Every row comes from one small tree of marks. The marks that hang from a mark follow it in brackets, in alphabetical order. Every link used is in the known rows. Which tree was each row made from?
Known rows:
dilif[fotuz[kazuz[gelog] momes]]: [-0.70 -0.17 -1.56 -1.16  2.39 -2.13 -0.40 -0.50 -0.60 -0.32  1.13 -1.39
 -0.29 -1.47 -0.25 -0.59 -1.07 -2.20  0.16 -1.97]
fotuz[kazuz]: [-0.28  0.39 -1.00 -1.02  0.18 -0.66  0.14  0.53 -0.02  0.29 -0.48 -0.90
  0.32  0.23 -0.23 -0.07 -0.33 -0.47 -0.40 -0.11]
gelog[kazuz]: [ 0.58 -0.71  0.45  1.72 -1.84  0.43 -2.11  0.03 -0.69  0.14  1.98  1.02
 -1.38  0.21 -0.31  0.88  2.14 -0.83 -0.77 -1.29]
dilif[fotuz[kazuz momes[govi]]]: [-0.91  0.68 -4.03 -1.33  0.06 -2.30 -0.13  2.92 -0.27  0.33 -0.10 -1.08
 -0.92  1.87 -0.24 -2.00 -0.38 -0.61  1.66 -1.55]
zunof[govi[momes[fotuz]]]: [-0.70 -2.95  1.31 -0.17  1.69  0.98 -0.66  3.06 -0.24 -0.68 -4.73  0.39
 -0.90 -0.40  0.50 -1.23 -0.89  0.28 -0.25  1.23]
dilif[fotuz[kazuz[gelog] zunof[govi[momes]]]]: [-0.24 -0.17  1.17 -1.55  3.33 -2.68 -1.10 -0.33  0.14 -0.55 -1.21 -2.65
  0.77 -3.13 -0.38 -0.65 -2.89 -4.21 -0.16 -2.10]
gelog[kazuz[fotuz[zunof[govi]]]]: [ 0.18 -2.80  3.01  2.33 -1.47 -1.06 -2.88  1.63  1.72  0.62 -2.26  0.73
 -2.99  1.40 -0.34 -1.90  0.82 -1.89 -1.65 -1.47]
kazuz[fotuz[dilif momes zunof[govi]] gelog]: [ 0.88 -1.22  2.21  0.11  2.77 -2.36 -1.39  1.18  1.86 -1.45 -4.72 -0.80
 -1.53 -2.65 -1.32 -1.69 -2.12 -2.72 -2.51 -0.91]
gelog[kazuz[fotuz[dilif momes zunof]]]: [ 0.08 -0.78  1.31  1.74 -1.58 -0.42 -2.49  2.19  3.01  0.29 -1.95 -0.05
 -3.31  2.46 -0.90 -1.48  0.44 -2.18 -1.69 -1.79]
fotuz[momes]: [-0.19 -0.13 -0.08 -1.33  0.64  0.17 -0.19  0.36  0.72 -0.30 -0.79 -0.66
 -0.41 -0.03 -0.10 -0.64 -0.25 -0.63 -0.21 -0.32]
momes[fotuz[zunof] govi]: [ 1.08 -0.13 -1.97  1.64  0.54 -0.44 -2.29  4.40  0.68  0.36 -3.75  2.49
 -0.44 -0.34 -0.92  0.86  1.48  1.80  0.17 -0.59]
govi[momes[fotuz[zunof]]]: [-0.37 -0.92  0.75  0.21  1.46  1.38 -1.49  2.95  1.84  0.39 -3.73  0.62
 -0.02 -0.36 -0.06  0.38 -0.62  0.06  0.10 -0.03]
momes[fotuz govi]: [ 0.48 -1.00 -2.94  2.01 -0.13  0.13 -1.31  4.57 -0.99 -0.09 -2.83  3.01
 -0.91  0.18 -0.40  0.46  1.95  2.82  0.65  0.25]
gelog[kazuz[fotuz[dilif momes[govi] zunof]]]: [ 0.97  0.06 -0.98  2.69 -2.05 -1.15 -3.20  4.50  1.76 -0.12 -1.98  1.20
 -3.13  1.45 -1.52 -0.84  1.63 -1.29 -0.71 -2.00]
fotuz[kazuz[gelog] momes[govi] zunof]: [ 2.06  1.88 -2.42 -0.85  2.65 -2.32 -2.56  1.90 -0.51 -1.14 -0.98  0.39
  1.16 -5.42 -2.13  2.10  0.53 -1.82 -0.75 -2.31]
momes[fotuz[kazuz zunof] govi]: [ 0.79  0.22 -3.10  0.50  0.82 -1.04 -2.12  5.06  0.80  0.70 -4.40  1.66
 -0.10 -0.12 -1.18  0.68  1.18  1.35 -0.29 -0.53]
dilif[fotuz[momes]]: [-1.45 -0.57 -0.52 -1.22  0.28 -1.00  0.39  0.14  0.95  0.57  0.37 -1.59
 -1.37  2.46  0.63 -2.47 -1.20 -1.12  1.13 -1.24]
gelog[kazuz[fotuz]]: [-0.74 -2.49  0.48  3.56 -2.73  0.41 -1.82  1.84  0.02  0.48  1.00  1.93
 -3.11  2.44  0.30 -1.13  2.13 -0.05 -0.23 -0.94]
dilif[fotuz[kazuz momes zunof]]: [-1.03  0.66 -0.69 -2.69  1.05 -2.12 -0.29  0.46  2.76  1.27 -1.29 -2.96
 -0.42  2.11 -0.24 -2.10 -2.01 -2.59  0.20 -2.03]
fotuz[kazuz[gelog] momes]: [ 0.61  0.22 -1.28 -1.32  2.74 -0.97 -0.97 -0.08 -1.02 -1.09  0.06 -0.36
  0.68 -3.79 -0.95  1.13  0.01 -1.68 -1.17 -1.14]

Which tree is each row?
[-1.25 -0.22  1.17 -2.70  1.61 -1.97 -0.12  0.75  1.84  0.58 -2.47 -3.79
  0.01  0.96  0.22 -2.45 -3.47 -3.54  0.39 -1.22]
dilif[fotuz[kazuz zunof[govi[momes]]]]
[ 1.37  1.13 -3.58 -0.32  2.12 -1.83 -1.75  2.05 -2.39 -1.57  0.15  0.97
  0.78 -4.85 -1.57  1.67  1.07 -0.76 -0.33 -1.58]
fotuz[kazuz[gelog] momes[govi]]
[ 1.81  2.14 -0.06 -0.65  2.60 -2.26 -1.20 -0.51  0.64 -0.67 -1.40 -1.28
  1.26 -3.64 -1.89  2.10 -1.33 -2.46 -2.20 -1.28]
fotuz[dilif kazuz[gelog] zunof]
[-0.21  1.55 -2.95 -1.71  0.55 -2.69 -1.07  2.66  1.50  0.77 -1.13 -1.69
 -0.42  1.27 -0.87 -1.56 -0.99 -1.70  1.13 -2.32]
dilif[fotuz[kazuz momes[govi] zunof]]
[ 0.07 -0.70 -0.05  2.76  0.90 -1.28 -0.22  0.95 -0.21 -1.01 -0.89  1.01
 -1.26 -1.24 -0.47 -0.12 -0.52  0.01 -0.86 -0.11]
kazuz[fotuz[dilif] gelog]
[-0.99 -2.56  0.15 -1.25  1.99  0.44 -0.50  3.70 -0.04 -0.41 -5.33 -0.44
 -0.58  0.06  0.31 -1.23 -1.23 -0.16 -0.68  1.12]
zunof[govi[momes[fotuz[kazuz]]]]
[ 0.01  0.71 -0.68 -1.57  2.86 -2.66 -1.33 -0.62  1.21  0.21  0.03 -2.03
  0.09 -1.94 -0.87 -0.23 -1.56 -3.16 -0.41 -2.89]
dilif[fotuz[kazuz[gelog] momes zunof]]
[-0.46 -1.60  0.46  2.13 -2.05  0.18 -1.57  2.44  1.15 -0.30 -0.99  0.39
 -3.68  2.97 -0.28 -1.90  0.92 -1.14 -1.07 -0.89]
gelog[kazuz[fotuz[dilif momes]]]
[ 0.06 -2.94  2.72  0.95 -0.91 -0.75 -3.01  2.05  2.24  0.14 -2.96  0.06
 -3.39  1.19 -0.43 -2.56  0.54 -2.58 -1.80 -1.77]
gelog[kazuz[fotuz[momes zunof[govi]]]]
[ 0.19 -0.32 -1.21  0.49  3.07  0.24 -0.83  2.76 -1.00 -1.40 -3.07  0.43
  0.37 -2.76 -0.76  1.75 -0.91 -0.40 -0.98  0.48]
govi[momes[fotuz[dilif kazuz[gelog]]]]
[ 0.28 -0.46  0.63 -2.44  3.57 -3.80 -1.36 -0.64  0.98 -0.25 -2.10 -2.73
 -0.06 -2.47 -0.85 -1.57 -2.43 -3.92 -1.27 -2.56]
dilif[fotuz[kazuz[gelog] momes zunof[govi]]]
[ 1.82  0.20 -3.05  1.62  2.63 -1.88 -3.03  3.92 -0.91 -0.37 -3.07  2.69
  0.53 -4.22 -1.76  2.74  1.58  0.79 -0.84 -1.36]
momes[fotuz[kazuz[gelog] zunof] govi]
[ 0.93  1.23 -1.07 -1.38  2.75 -1.40 -0.50  0.07 -0.46 -1.53 -1.06 -1.24
  0.56 -3.34 -1.39  1.00 -1.11 -2.08 -1.85 -0.67]
fotuz[dilif kazuz[gelog] momes]
[ 0.65 -0.95  0.49 -1.34  2.16 -1.86 -0.89  3.02  2.33  0.29 -7.72 -1.41
 -0.76  0.94 -0.96 -1.07 -1.96 -0.84 -2.82  0.47]
momes[fotuz[dilif kazuz zunof[govi]]]
[-0.60 -0.88  2.82  0.01  0.79 -0.69 -0.22  2.60  2.62 -0.56 -5.28 -1.89
 -1.32  0.92 -0.18 -2.71 -3.17 -2.31 -0.76  0.44]
kazuz[fotuz[dilif zunof[govi[momes]]]]
[ 0.50  1.20  1.66 -2.90  2.00 -1.31 -0.24  1.32  1.91 -0.66 -4.74 -3.63
  0.87 -0.86 -0.89 -0.84 -3.47 -3.58 -1.57  0.09]
fotuz[dilif kazuz zunof[govi[momes]]]
[-0.80  0.79 -0.62 -1.32  0.42 -2.32 -0.07  0.12  2.24  1.56 -0.54 -2.45
 -0.26  2.30 -0.19 -1.48 -1.83 -1.91  0.47 -1.77]
dilif[fotuz[kazuz zunof]]
[ 0.37  1.10 -3.52 -1.49  0.47 -1.13 -0.71  3.23 -0.71 -0.46 -1.14 -0.13
  0.06 -0.71 -0.90 -0.22  0.65 -0.20  0.30 -0.65]
fotuz[kazuz momes[govi]]
[ 0.47 -0.21  1.12 -3.67  2.06 -1.86 -1.02  0.77  2.26 -0.15 -4.34 -2.65
  0.10 -0.78 -1.03 -1.58 -1.95 -2.98 -1.95 -0.85]
fotuz[kazuz momes zunof[govi]]
[-0.33 -0.03 -2.42  1.37 -0.83 -0.92 -0.18  4.64  0.58 -0.80 -2.90  0.74
 -2.12  1.80 -0.59 -2.16  0.07  0.62  0.49 -0.03]
kazuz[fotuz[dilif momes[govi]]]
